What can hang from each mark
z448: z25 z596 z841
z841: z448
z889: z596
z310: z596 z968
z4: z968
z968: z310
z25: z448
z596: z310 z448 z889

Known rows, with every way that one mark hangs from another
z25{z448}: [ -2  30  -2   0 -14  -6   1 -21 -14   1   2 -12   0  -1  -7  -6  15   1
 -14 -11   3 -14  18 -19   7]
z841{z448{z596{z310 z889}}}: [ 25  -5 -11   7  10 -11   8 -16  -1   4  18 -14  -7   3   5  27  -3  -9
 -15  -2 -13   9  -8   3   5]
z4{z968{z310{z596{z889}}}}: [ 36  -7 -16  32 -19 -31  -2  -5  -9  -2  15  10  19  -7 -19  20   8   7
   8   5  -5  10   6  -4   6]
z596{z310 z889}: [ 25  14 -14  11 -13 -25  17 -14  -9   2  22 -19  13   5 -10  14  13 -13
  -3  -2 -21  10 -14   9   5]
z310{z596{z448} z968}: [ 11  37  -9  17 -14 -14  11  -9  -3   4   2 -13  15  22  -9 -23  24  10
  -5  -6   8 -16   2 -30  -5]
z25{z448{z841}}: [ -9  32  -3 -12   6   0 -17 -21 -13  -9  -9   0  -9  -4   4  -1   3  12
 -22   1  13 -16  13 -24   6]
z310{z596{z448{z25 z841}} z968}: [-10  28  -1   0  34  -8 -18 -10   0  -3 -17   5  -6  10  -2 -28   9  26
 -17   0  28 -24  -1 -42 -10]
z968{z310{z596{z448 z889}}}: [ 37  21 -13  27   1 -11   2 -19  -7  -2  22  -3  30   9 -30  -4   6   8
  12   5   4  -5 -10 -14 -11]
z841{z448{z25 z596}}: [-13  -1   2  -6  31   6  -4 -22  -3   9   7  -9 -14   3  -8 -11   0   5
 -26 -22  12 -27  25 -32  -3]
z889{z596{z448}}: [ -8  38 -16  21  -8  -6   5 -22  -6  -1  34 -28  16  28 -25 -27  15   8
   4 -13   7  -6   6 -24 -18]
z968{z310{z596{z448}}}: [ 23  31 -10  20  -3  -4   6 -27  -6  -1  13  -6  27   9 -23 -18  10  15
   4  -2  10 -20   5 -26  -5]
z448{z841}: [ -2  30  -9  -2  -2  -3  -3 -20 -11  -3   9  -7   9   8  -8  -9   7   4
 -15  -4   4 -21  10 -24  -1]
z4{z968{z310{z596{z448}}}}: [ 22  16  -9  24 -20 -18   3 -12  -4  -2   6   1  21   7 -12 -13   8  16
   6   5  13  -8  13 -26   0]
z841{z448{z596{z889}}}: [ 17  -2  -8  10   8   0   1 -13  -6   4  23 -10   0  10 -10  13   0 -11
 -11  -9  -3  -6   7 -12  -4]
z4{z968{z310}}: [ 17   2 -10  17 -34 -22   6  -6  -8   0   7  -3  14  -1   1   1   5   0
   1   3  -2  -7  31 -12  12]
z310{z596{z448{z25} z889} z968}: [  9  16  -5  17  20 -19  -2  -3  -1   6   2  -3   5  13 -20 -18  18   9
  -2  -3  12  -9 -12 -25 -14]
z25{z448{z596{z310{z968}} z841}}: [ 10   5  -6 -11  18 -13  -7  -5   0  -5 -28  -8 -33   0  44  25  -8   9
 -32   3  -2  -5   6  -2  22]
z448{z25 z596 z841}: [ -7   2  -2  -9  42   5  -7 -21  -6   1   5  -8 -10  11  -9 -11  -6   8
 -27 -21  10 -38  16 -27  -6]
z596{z889}: [ 18  18 -12  14 -18 -14  12 -13 -11   4  28 -15  19  12 -25   0  16 -13
   0  -8 -12  -5  -1  -6  -5]
z4{z968{z310{z596}}}: [ 23   4 -13  24 -23 -25   0 -14  -9   0   6   6  17  -7 -12   4  12  14
   0  -3   1  -3  22 -17  12]
z841{z448}: [ -7  26  -6   0 -13  -2   2 -22 -10   3  12  -7   4   1  -5  -8  13   0
 -14  -7   6 -10  18 -28   1]

Rows
[ 38   8 -16  27  -2 -18   1 -20 -12   0  22   3  24  -4 -30  15  11   6
   6  -4  -8  -1  -3  -5   1] : z968{z310{z596{z889}}}
[-25  25 -13  -1  44  -9 -19 -25   1  -9  11 -14 -10  10  -2 -17  -2  24
 -12   0  16   0 -10 -22 -15] : z889{z596{z310 z448{z25 z841}}}
[ 29  -6  -8   7   3 -24   8   3  -1   3  -9 -17 -22   3  26  35   0  -8
 -17   0 -16  11  -3  15  19] : z25{z448{z596{z310{z968} z889}}}
[ 21  10  -5  20  30 -10  -8 -20  -7   1  14   3  19   1 -34 -13   4  14
   7   0  15 -12  -8 -22 -14] : z968{z310{z596{z448{z25} z889}}}
[-16  18 -12  12  19 -25   0  -7   5   2   4 -24 -13  15   9 -17  11  14
  -6  -4   7   7  -3 -13  -6] : z889{z596{z310{z968} z448{z25}}}
[-17  31   2 -11  30   5 -11 -21  -5  -3   3  -7   3  15 -12 -37   0  12
 -14  -1  27 -33   3 -41 -16] : z596{z448{z25 z841}}
[ 21   2 -11   6  18  -1  -1 -12  -7  -3  21  -9   5  18 -13  13  -8  -6
 -13  -7  -6 -17  -1  -8  -6] : z448{z596{z889} z841}
[  9  10  -4   7  12 -26   9   3   3   4  -2 -16  -3  13   9  -9   9  -4
  -4  10   0   5 -18  -5  -3] : z596{z310{z968} z448{z25} z889}
[  3  14  -2  -9  21   7 -12 -20  -8  -5  -5  -7 -16   6   5   7  -8  10
 -27 -10   9 -26  18 -20   5] : z25{z448{z596 z841}}
[ 36   6 -13  32 -16 -24  -1  -4  -5  -3  14   6  24   6 -19   2   4   8
  14  16   6   7  -2 -15  -5] : z4{z968{z310{z596{z448 z889}}}}
[ 21   1 -11   8 -10 -21  27  -4   1   9   0 -28  -7  16  22  11   8  -8
 -19 -14 -20  -8   8   3  17] : z448{z596{z310{z968}}}
[ 29  -2 -14   2  20 -11   4 -14  -4  -5  15 -13  -2  11   3  27  -9  -6
 -16   1 -16  -1 -17   8   2] : z448{z596{z310 z889} z841}
[ 11  30  -9   7 -20 -20  24  -4   1   4  -2 -26   5  20  20 -13  16  -4
  -6   7  -4  -2  -4 -10   6] : z596{z310{z968} z448}
[ -7  32  -2   6  22  -5   2 -29  -6   5  11 -10  13  12 -36 -37  20  18
  -9 -20  19 -29   1 -41 -15] : z310{z596{z448{z25}}}
[ 20 -19  -6   8  25 -27  12   3   2   8   1 -18 -15   8  11  16   1  -9
 -16 -10 -16  -1  -4   9   8] : z448{z25 z596{z310{z968} z889}}
[ 36  -9 -13  15  -5 -26  23   5   0   6   9 -23  -4  15  15  27   4 -17
 -11  -5 -25   5  -8  16  11] : z448{z596{z310{z968} z889}}
[ 26  14 -16  25 -12 -27   6  -3  -8   4  10  -3  12   8 -15  10  24   1
  -3  -8 -10   2  -6  -7   1] : z310{z596{z889} z968}
[ 29  -1  -8   4  11 -15   8 -14  -6   0   8 -19 -12   1   3  30  -2  -8
 -15  -6 -16   6  -7  12  12] : z25{z448{z596{z310 z889}}}
[-12  27  -2 -15  34  -4  -6 -23  -3  -5  -4 -10  -5   8   3 -22  -1  13
 -17   6  16 -17 -10 -26  -7] : z596{z310 z448{z25 z841}}
[  1 -11  -1   2  37   0  -8 -15  -5   6  16  -5 -13   2 -15   3  -4  -3
 -17 -14   7 -13  10 -20  -9] : z841{z448{z25 z596{z889}}}
